What can hang from each mark:
pedavid: biso
zinobom: zumot
poboko: biso misot
zudip: biso zire
zumot: gurop metu
sogeruk: biso pedavid
biso: pedavid poboko sogeruk zinobom zudip
misot: biso poboko zudip
metu: zumot

Each row was made from one small tree. The marks that hang from a mark follow it in brackets, in alphabetical order. Every link used is in the known rows. Write each row's tree.
Known rows:
sogeruk[biso[pedavid poboko zinobom]]: [-37 -23 -16 -49   9  16   7   5 -10  33  10  25 -11 -22  19  32  -8  10
  11  -3  -7  -9  11  13 -12 -13  -4 -39   3  30   5  -7 -16 -18 -25   5
  26   0  12 -16 -13  27 -13   0 -15 -15  15  31   2  27   4   6   7  -1]
misot[biso[pedavid zinobom[zumot]] poboko zudip[zire]]: [-39  -5  12 -31  46 -12  23  27  -4  34   5  10   2 -39  15   5  -4  -2
  31  -6  -6 -23   0  -6 -14  31  38 -27   8  22  -6   6 -13  12 -36 -27
  50   8  16  -4  -6   2 -36  -2 -22 -26  -9  38  -1   1  -1  21  18  -5]
biso[pedavid sogeruk zudip]: [-43 -17  -3 -43   5  -4   5  25   7  33  23  25 -21 -21  29  21 -16   3
  18   9 -13 -15  11   9 -12   4  12 -26  -4   9  13   0  -1 -11 -19  -2
  28 -11  14 -24   0  -1   6   1 -12  -3   4  30  14  20  -7   3  10 -28]
poboko[biso[zudip[zire]] misot]: [-31 -25   6 -20  24  26  12   7  -8  14  -9  -1  -9 -17  14   6 -11  -4
   2   0  -8  14 -19  -7  -1  14   2 -20  -2 -10  -7  14   1 -19  -9  23
  40 -29   8 -22  -5   6 -22 -13 -12 -14   4  29  10  14  -6  -1   8 -11]
poboko[misot[biso[sogeruk zinobom[zumot]] zudip[zire]]]: [-38 -15   4 -27  27   6  17  26 -12  20  -3   9  -7 -19  18   5  -6   1
  16 -18 -18 -15 -12  -1  -8  34  22 -15  14  -5  -3  13  -2   2 -22 -11
  57 -19  17  -9   9   3 -23  -5 -32 -35 -11  26   2   3   6  12  14  -3]
sogeruk[biso[zinobom] pedavid]: [-39  -5  -2 -42  13  28  16 -11 -22  27  -4  21 -14 -36  -5  29  -7   2
   1  12  -4  -6   2   4 -14  -3  -6 -41   4  27  -8 -16   1 -11 -13   8
  28  -8  13 -24  -6  28 -13  10 -11  -8  15  28 -10  13   8  -1  16   9]
pedavid[biso[poboko]]: [-23 -11   8 -19   2  13  -6  -3 -10  14  14  12 -27   0  12  15  -8  11
  -3  16 -26  -5   1   9   0   3   5 -20  -3  21   6   6 -21 -17  -9 -14
   9  -1  12 -15 -17  15  -8   3 -17 -14   4  13   2   4  -8  -1  10  -4]
zudip[biso[poboko] zire]: [-12   0   4  -6   1  -1   2   4   0   9  -6  13 -13  -9  15  12 -12  11
   4 -13 -26   4  -8   7   9  16  19 -19   1  27   1  10  -9  -8 -22 -15
  15   4  10 -12 -18  15 -16  -7 -13 -22   9  26   0   4 -13  10   1  11]
misot[poboko[biso[sogeruk[pedavid] zinobom zudip[zire]]]]: [-62 -23  -5 -48  15   8  26  30  -2  35   5   6 -12 -49  14  44 -10  11
  22 -17  -9  -8  11   4 -42   9  24 -28   4  20 -10 -11  -1 -34 -40  21
  49 -33  33 -36  -7  35 -21  -1 -25  -4   2  44  -9  32 -11  21  30   0]
poboko[biso[pedavid zudip]]: [-44 -17   7 -31  25  18  11  12   0  32  15  16 -17 -18  18  13  -7  -8
   7  21  -7   2   0  -4 -12   2   6 -34 -13   3  -3  -4 -11 -12 -17  15
  30 -10   7 -23 -12   4 -13   2  -7  -7   9  29  12  23 -14   7  14 -25]
zumot[gurop metu]: [-29   2   6  -3  -4  14   5  15 -16  13  10  28 -14   3  -8   5 -20  -5
   9  -5 -26   1 -16  16  17   3   1 -26  -9   9  -5  -3 -21 -14  -4  -4
   7   2   7 -22 -18  -6   3 -20   3 -10  18   2  -3  -8  -4  -3  14 -18]
biso[pedavid poboko[misot[zudip]] sogeruk zinobom[zumot]]: [-49 -40 -28 -66   6   0   1  41  -2  30  19  21  -6 -20  31  22 -20  11
  24 -16 -14 -31  16   8 -12   3  17 -26  18  10  16   8 -21 -11 -32  -7
  52 -23  29  -9   3   7  -9  -5 -26 -24  -7  29  18  26   2  18  -4 -18]
pedavid[biso[sogeruk]]: [-31  -9  14 -14   1  16  -2  -4  -8  19   8  20 -35   7  15  18  -9  10
  -7  13 -30  -8  -2   6  -8   9   5 -19  -2  13   5   5 -10 -14  -8 -13
  17  -8  17 -20  -3  14   2   6 -25 -10   7   9  -3   1 -10  -5  20  -7]
sogeruk[biso[pedavid poboko zudip[zire]]]: [-26 -14   3 -46  21  -2   7  20   6  23  13  13 -15 -31  31  21 -18  11
  20  -6 -10   0  -1  11  -4  -7  12 -36  -3  30  -2   7  -7 -15 -26  10
  27  -7  11 -22 -10  13 -24  -5 -17 -16   5  37  14  23 -12  13  -2 -11]
sogeruk[pedavid[biso[zinobom[zumot[metu]] zudip[zire]]]]: [-41  -8  31 -48  30  15  13  20 -26  28  -4   5 -11 -33  13  21 -27 -22
  10   2 -11 -12 -18  14  -3  12  10 -43  12   9   0   2   0 -21 -32 -16
  49  -2  25 -27  -6   1 -38  -1 -18 -21  -1  43   4   9 -10  -5  -8 -16]
misot[poboko[biso[pedavid sogeruk zudip]]]: [-61 -20   3 -43  16   3  12  30   9  37  22  15 -22 -29  23  27  -2  11
  26  -5 -18 -11  15  -3 -31  -1  23 -23 -12  14  -3  -6 -19 -23 -24  21
  41 -21  25 -28  -9  21  -5  -3 -18  -1   5  31  12  29 -18  19  26 -22]
pedavid[biso[sogeruk zinobom[zumot[metu]] zudip[zire]]]: [-45 -11  29 -37  17   8   9  34 -17  27   4  10 -18  -9  27  17 -25 -12
  11 -14 -16 -17 -15  17  -2  18  12 -23  10  -5   7   9  -1 -27 -28 -19
  50  -4  34 -17   2   3 -21 -10 -27 -23  -1  34   2   8  -4  -7   0 -17]
misot[zudip[zire]]: [-10   4   8   0  22   1   9   7  -1   1   3   7 -11 -12   5  -9 -21   2
   4  12  -7  -2  -7  -5  10  30  19 -13   3  16  -7   8  -2   8 -15 -19
  22  -3   8  -6  -6  -6 -21   1 -11  -6  -1  17  -2 -13  -2   6  15  -5]
pedavid[biso[poboko[misot] sogeruk zinobom zudip]]: [-52 -42  -4 -58  -6  17   3  20 -11  28  17   5 -25 -10  28  36 -15  10
  10 -15 -19 -11  12  27 -22  -4 -13 -30  13 -11  14  -1 -11 -41 -26   8
  41 -40  23 -24  -6  25  -2  -2 -28 -13  -7  31  12  26   1   0   9 -14]
zudip[biso[pedavid] zire]: [-13  -4  11  -8  17   4   8  -6   3  28 -10  17 -11 -17  22  13 -14  -4
  -3   0 -17   5 -14   1   7  14  14 -40  -1  26   4  15  -2   4 -24 -17
  24  10   7 -21 -15   9 -16  -6 -11 -20  15  32   5   7 -15   6   2  -1]
metu[zumot]: [-26  -7  -1 -16   6  15   2   2  -8  15   5  30 -13  -4  -5   2 -16   9
   3  28  -9 -20  -3  -7   9  27  10  -8  -7  22  -1  -3  -8 -11  -1 -15
   7  10  14   4 -14  -6  11  -3   0  -5   0  11   8  -8   4  -6  14  -7]
zudip[biso[sogeruk[pedavid] zinobom] zire]: [-36  -8  -6 -29   0   9  17   5  -6  31 -12  16 -15 -27  16  39 -16   4
   2 -16 -17  -3  -3  12 -14  15  18 -38  12  25   3  -4   7 -11 -36  -8
  39 -10  20 -33  -5  29 -11   3 -24 -17  15  37 -10  19  -8  11  18  15]
zudip[biso[pedavid poboko sogeruk zinobom[zumot]] zire]: [-36 -25 -12 -45   1  -5   5  28   3  33   1  23  -6 -20  43  34 -17  11
  15 -27 -25 -20   3  11  -5  11  30 -32  12  28  21  13 -11 -12 -46 -23
  44   3  27  -9  -6  20 -17  -5 -31 -37   6  41   5  31 -14  22  -7   3]
poboko[biso[sogeruk zudip[zire]] misot]: [-38 -28   1 -24  13  19  11  19   0  14  -1   4 -17 -15  22  17 -13   6
   7 -14 -18   8 -13   0 -10  10   7 -16  -1  -9  -4  12   2 -26 -13  29
  46 -37  20 -29   1  12 -12 -13 -23 -16   1  25   9  21 -11   3  13 -11]
pedavid[biso[sogeruk zinobom[zumot[metu]] zudip]]: [-59  -9  30 -45  11  14   5  31 -20  27  11  16 -23  -6  21  19 -16 -13
  14  -4 -18 -19  -8  18  -9   9   3 -21   7 -13   8  -4  -9 -27 -23 -15
  48  -2  32 -13   1   4 -10  -1 -23 -18  -2  29   9  11  -2  -9   2 -22]
poboko[biso[pedavid sogeruk zinobom] misot[zudip]]: [-56 -40 -15 -37  17  27  14  17  -6  36   8  12 -10 -11  20  26 -12   1
   6 -11  -4  -9   4   3 -24   0  -1 -43   9 -10  -4  -5 -12 -13 -29  23
  55 -37  19 -30  -4  20 -14   0 -26 -10   7  25   8  30  -3  15  22 -15]
zinobom[zumot[metu]]: [-26   6  18 -16  12  12  -4  15 -21  11   5  29 -10  -8   0 -11 -10  -8
  13   8 -19 -14 -15  -7  20  14  12  -5  -2  15  -1   6 -18  -5   3 -19
  20  20  22  -3  -4 -13  -9 -14   1 -19   9   9   3 -12  -1 -12 -10 -14]
biso[sogeruk zudip]: [-40  -6   3 -30   0   2   4  22   0  18  19  23 -24 -13  16  13 -11   6
  16   8 -15 -10   9   4  -9  13   9  -5  -4   4   4  -6   0 -15  -9  -1
  23 -12  19 -13   1   0  11   1 -13  -2   0  23   6   9  -3  -1  13 -19]

Which tree is each row?
[-39 -22 -23 -50   0   0  -1  29  -2  16  18  16 -22 -24  12  22 -15  21
  23 -13 -26 -15  15   7 -15  -8  17 -27  13  21  -3  -4 -16 -12 -19  14
  33 -38  23 -34  -3  17  -8   1 -20  -8  -5  18  13  12  -8  20   6 -10] => biso[poboko[misot[zudip]] sogeruk[pedavid]]
[-48   0   0 -31  25 -12  26  30  -2  31   7   7 -16 -46   5  27  -3  13
  30 -21 -18 -16  10   5 -35  21  36 -31  11  32 -16 -12  -5  -3 -39  -2
  47 -19  24 -34  -5  26 -25   8 -30  -8  -2  32 -15   4  -5  29  40   6] => misot[biso[sogeruk[pedavid] zinobom] poboko zudip[zire]]
[-36   5  16 -17  36 -10  13  16   1  33  21  14 -18 -27   6   3   6   3
  30   5 -19 -13   8  -7 -16  13  26 -29  -6  24 -14  -7 -23  12 -21 -10
  30   2   7 -18 -16   5 -17   2 -10  -5  -1  20   7  -4  -7  21  29 -14] => misot[biso[pedavid] poboko zudip]
[-38 -28 -13 -69  15  15  18  14 -17  24  -5   4  -7 -50  17  38 -21   7
  19 -19  -3   0   0  18 -18  -9  -6 -44  14  20  -7  -2   3 -30 -30  26
  46 -36  16 -35  -3  31 -30  -6 -17 -17   1  45   6  29   1   8  -4   1] => sogeruk[biso[poboko[misot] zinobom zudip[zire]] pedavid]
[-41  -9  21 -29   7  12   2  10  -4  22  16  13 -36  -2  19  21 -13   3
   2  13 -22  -9   3  12 -14   9   3 -21  -4  -2   6   0  -6 -17 -13  -6
  28 -16  16 -20  -3   9   2   8 -25  -5  -3  20   9   8 -10  -5  17 -18] => pedavid[biso[sogeruk zudip]]
[-49 -19  -2 -73  19  10   9  27  -7  34  18  24  -7 -36  31  26 -10   3
  23   4  -1 -20  13  10 -11  -4   5 -34   3  17   9  -6 -12 -16 -29  -1
  43  -2  14  -1  -5  12 -20   3 -17 -25  -2  43  18  33   3   7 -10 -15] => sogeruk[biso[pedavid poboko zinobom[zumot] zudip]]
[-57 -48 -25 -82  -1   3   5  43  -4  38  22  21  -6 -27  43  29 -20  11
  29 -14 -15 -29  18  15 -16  -2   7 -26  13   2  26   7 -15 -26 -32   2
  53 -25  24 -13   3   6  -1 -11 -22 -25  -8  40  22  38   3   9 -13 -23] => biso[pedavid poboko[misot] sogeruk zinobom[zumot] zudip]
[-54 -14  14 -29   0  21   5  26 -23  26   8  26 -21   9  12  25 -21  -8
   4 -16 -33 -17 -15  27   1   7   6 -33   1  -4  11   2 -24 -25 -23 -17
  36  -3  25 -18  -6   5  -1 -11 -25 -28  11  11  -3   6  -6   0  16 -14] => pedavid[biso[sogeruk zinobom[zumot[gurop metu]]]]
[-60 -13  -3 -23  14  14  17  24  -4  26  11   9 -15 -17   3  22   0  13
  18 -12  -9 -16  16  -6 -33  16  17 -13   1   6 -15 -17 -22 -16 -30  11
  43 -23  27 -11 -10  30 -11   5 -25   1   3  22  -9  15  -1  18  44   0] => misot[poboko[biso[sogeruk zinobom]] zudip]
[-35 -15   5 -10  25  32   7  -1 -13  10  -2   4 -12  -4  -3  -3  -4  -2
  -2  10 -11   5 -11 -15  -5  11   0 -20   1 -11 -17  -1 -15  -2  -3  20
  34 -27   9 -16  -7  11 -19  -3 -12 -11   2   9  11   3  -4   6  17 -13] => poboko[biso misot[zudip]]
[-52 -27  -4 -32  21  37  18  17 -18  15  -2  11  -1  -5  -3  11 -14  -6
  -1  -2 -13  -4 -12   0  -3  19   4 -32   3 -23  -6   1 -24  -5 -22   9
  51 -33   5  -4  -5   4 -22  -9 -22 -28  -6  14   9  12   2  14  19 -11] => poboko[biso[zinobom[zumot[gurop]]] misot[zudip]]
[-27 -13   5 -10  31  11  22   6 -13  18  -6  -1  -3 -17   6   2  -7  -8
   7  -8  -3   3 -14   3  -5  29   2 -28  13  -6 -11   5   3   2 -21  -4
  40 -17   2 -19  -5   4 -26  -7 -17 -23  -3  27  -2  -6  10   4  22  -1] => poboko[misot[biso[zinobom] zudip[zire]]]
[-52 -34 -16 -30   5  24  12  12  -4  40  11  23 -14 -12  25  34  -7   4
   1   2 -10  -8   7   3 -26  -1   8 -35  -1   9   8  -7 -13 -20 -29  10
  37 -12  19 -26  -8  25   0   2 -23 -10  18  25  -7  33  -2  11  29  -9] => poboko[biso[pedavid sogeruk zinobom]]
[-40 -10   2 -36  18  -9   8  27   5  33  32  18 -18 -27  32  14   4   0
  29   8 -19  -4   6  13 -13   1  14 -33  -8  16   4  -6 -14  -9 -22  -1
  23  -2   1 -23 -21   0 -10   3  -7 -17  -3  32  15  18 -10  13  11 -25] => misot[biso[pedavid poboko zudip]]
[-41 -34  -6 -65   8  26  -1   4 -27  27  -2  10 -14 -26  14  29 -15   5
   4   5 -21 -18   5   9 -13   1   0 -39  17  14  13   9 -19 -22 -24  -7
  39 -20  20 -20  -4  21 -21   4 -26 -30  -4  29   7  18  -1   2  -8   0] => sogeruk[pedavid[biso[poboko[misot] zinobom[zumot]]]]
[-31 -17  18 -27  20  16  15  -2 -13  23  -1  -3 -13 -12  16  20 -21  -8
  -7  12  -2  -2  -8  15  -8  21  -5 -31   6  -2   7   5   5 -21 -30 -19
  33 -10   9 -14  -9   7 -21   4 -19 -10  -1  38  -2   8  -1 -10  15  -7] => pedavid[biso[zinobom zudip[zire]]]
[-21 -10  -5 -27   4  -6   5  24   4   7  16  10 -12 -21  20   9 -19   9
  19   1 -14  -3   3   8   1  14  14  -9  -2  21   5   7  -7 -17 -20  -8
  18  -7  11 -10 -12   1 -14  -8  -9 -10  -4  29   7   8  -5   5   4 -10] => biso[poboko zudip[zire]]
[-46 -40 -30 -68  -8   0  13  36  -3  27  11   7  -9 -42  28  42 -26  14
  26 -28 -13  -9  11  25 -23  -1   7 -32  18  17  12   1   1 -35 -37  16
  45 -42  25 -39  -1  21 -11  -8 -21 -14  -2  44   4  31  -1  14   2  -9] => biso[poboko[misot] sogeruk[pedavid] zinobom zudip[zire]]
[-43 -18 -13 -47   3   2  19  24  -3  27   9  13 -13 -40  18  34 -23   2
  15  -5  -4 -12   7  15 -21  13  13 -32  10  19   7  -8  12 -21 -34  -1
  39 -19  21 -32   1  12  -8   3 -20  -7   1  42  -6  20   0   8  15  -7] => biso[sogeruk[pedavid] zinobom zudip[zire]]
[-58 -30 -14 -42  13  30  18  15 -15  29   1  10 -14 -25   3  33  -8   3
   6  -6  -8  -7   4  -1 -30   0   4 -40  13  -2 -11 -13  -8 -15 -27  30
  54 -44  25 -37  -2  29 -15   7 -26  -7   3  24  -1  26  -4  16  27  -5] => poboko[biso[sogeruk[pedavid] zinobom] misot[zudip]]
[-34 -32  -3 -33  -8  15 -10  10  -9  19  11  13 -30   3  23  24 -12  20
   2 -11 -37  -8   2  14 -10  -6   0 -21   6   8   8  14 -20 -28 -10   6
  24 -30  23 -29  -5  25   1  -5 -27 -18   4  10   8  12 -10   1   6  -5] => pedavid[biso[poboko[misot] sogeruk]]
[-39 -20  13 -31   9  13  13  13  -5  23   5   4 -23 -11  27  31 -22   0
  -2  -3  -8  -9  -4  17 -17  18   4 -29   8  -2  11   3   9 -26 -30 -13
  39 -18  19 -21  -3  14 -11   6 -31 -10   0  35  -5  15  -3  -3  22  -8] => pedavid[biso[sogeruk zinobom zudip[zire]]]
[-26 -38 -27 -41  13   2  10  21  -2  24   7   3   3 -22  25  15 -29   7
  15 -18   0 -11   5  11  -3   5   4 -40  18  15   8  11 -13 -10 -38  -3
  39 -22  13 -19 -11   9 -26 -10 -16 -18   2  36   7  19   3  13   0  -9] => biso[pedavid poboko[misot[zudip[zire]]] zinobom]
[-43 -17 -10 -47   0  20  11  17 -16  15   7  29  -9 -14   6  27 -10  12
  10  -7 -19 -13   1  15   1   3   7 -26  -2  17   3  -4 -25 -16 -20  -3
  28  -5   9   3  -8  18 -10  -5 -21 -32   4  17  -2  16   6  11  11   3] => sogeruk[biso[poboko zinobom[zumot[gurop]]]]
[-10 -10   2  -8  20  10   7   4  -8   4  -8   3  -8 -10   3  -7 -22   2
   2  -1  -8   0 -14  -7  12  23   7 -18   9   7 -10  16  -3   5  -7  -7
  31 -19  13 -12   0  -5 -19 -13 -12 -12  -2  18   8 -10   0   0   5  -6] => poboko[misot[zudip[zire]]]
[-40 -14  -1 -42   8   2  13  32  -4  19   5  19  -6 -22  27  17 -21   0
  16  -3  -5 -20   1   6  -6  32  19  -6   7   3  15   9   6 -14 -27 -20
  46  -6  24   1   9  -1  -7  -4 -25 -21  -8  40  -2  14   3  -2   6  -9] => biso[sogeruk zinobom[zumot] zudip[zire]]
[-52 -20   8 -72  12  15   6  19 -18  30  13  10 -20 -32  19  32 -14   0
  13  18 -15 -19  13  15 -20   7  10 -36  10  14  13  -6 -13 -22 -35 -14
  41 -11  16 -15  -7  11 -25  17 -22 -19 -12  42  11  22  -5   5  -2 -13] => sogeruk[pedavid[biso[poboko zinobom[zumot] zudip]]]
[-52 -12  -1 -80  17  13  12  23 -16  25  10  21 -12 -49  15  30  -5   4
  22   6  -6 -19  12   6 -17  -2  10 -30   5  23   0 -14  -9 -18 -26   2
  43 -12  17 -10  -2  22 -26  11 -18 -21  -9  40   9  27   3  10  -6  -5] => sogeruk[biso[poboko zinobom[zumot] zudip] pedavid]
[-39 -22  -4 -46   0  20   3  -1 -18  30   7  12 -22 -22  10  38 -14   9
   2  13 -17 -11  12  17 -19  -4   0 -46   9  28   9  -9 -16 -24 -30 -10
  23 -12  15 -29 -17  28 -16  14 -20 -11   6  27  -6  14  -4   5  14   1] => sogeruk[pedavid[biso[poboko zinobom]]]
[-40 -27   0 -43  -1   3   6  27   0  24  16   3 -23 -11  36  37 -23  13
   9 -13 -17 -10   8  28 -20   8   6 -25  10   7  14   3  -3 -37 -40  -9
  36 -22  23 -22  -9  24 -14   2 -34 -16  -1  37  -1  23  -7   7  17  -6] => pedavid[biso[poboko sogeruk zinobom zudip[zire]]]
[-45 -21   5 -44   4  14   5   9 -13  24  20   5 -20  -9  20  26 -13   0
   4  10  -8  -9  13  22 -17   6  -9 -30   5   0  12  -9 -12 -29 -30 -12
  27 -14  10 -11 -18  17 -11   8 -17  -9  -3  33   5  17   0  -3  12 -14] => pedavid[biso[poboko zinobom zudip]]
[-51  -6  11 -41  24 -11  23  39  -3  30   8  12  -9 -39  22  16   3   5
  34 -20 -18 -20   4   1 -24  33  32  -4   4   9   0   5  -3 -11 -31 -15
  52  -8  25  -5   3   9 -14  -3 -28 -24 -13  40  -3   9   3  12  22  -3] => misot[biso[sogeruk zinobom[zumot] zudip[zire]] poboko]
[-54  -5  -5 -57   4  -1   6  34  -6  25   7  22 -18 -31  17  31  -8   9
  24 -14 -23 -26  16   8 -20  12  32 -30  15  21   4 -15 -17  -5 -44 -15
  50 -12  26 -12  -5  25 -21  14 -31 -24  -8  34   9  23 -11  28   4   3] => misot[zudip[biso[poboko sogeruk[pedavid] zinobom[zumot]]]]
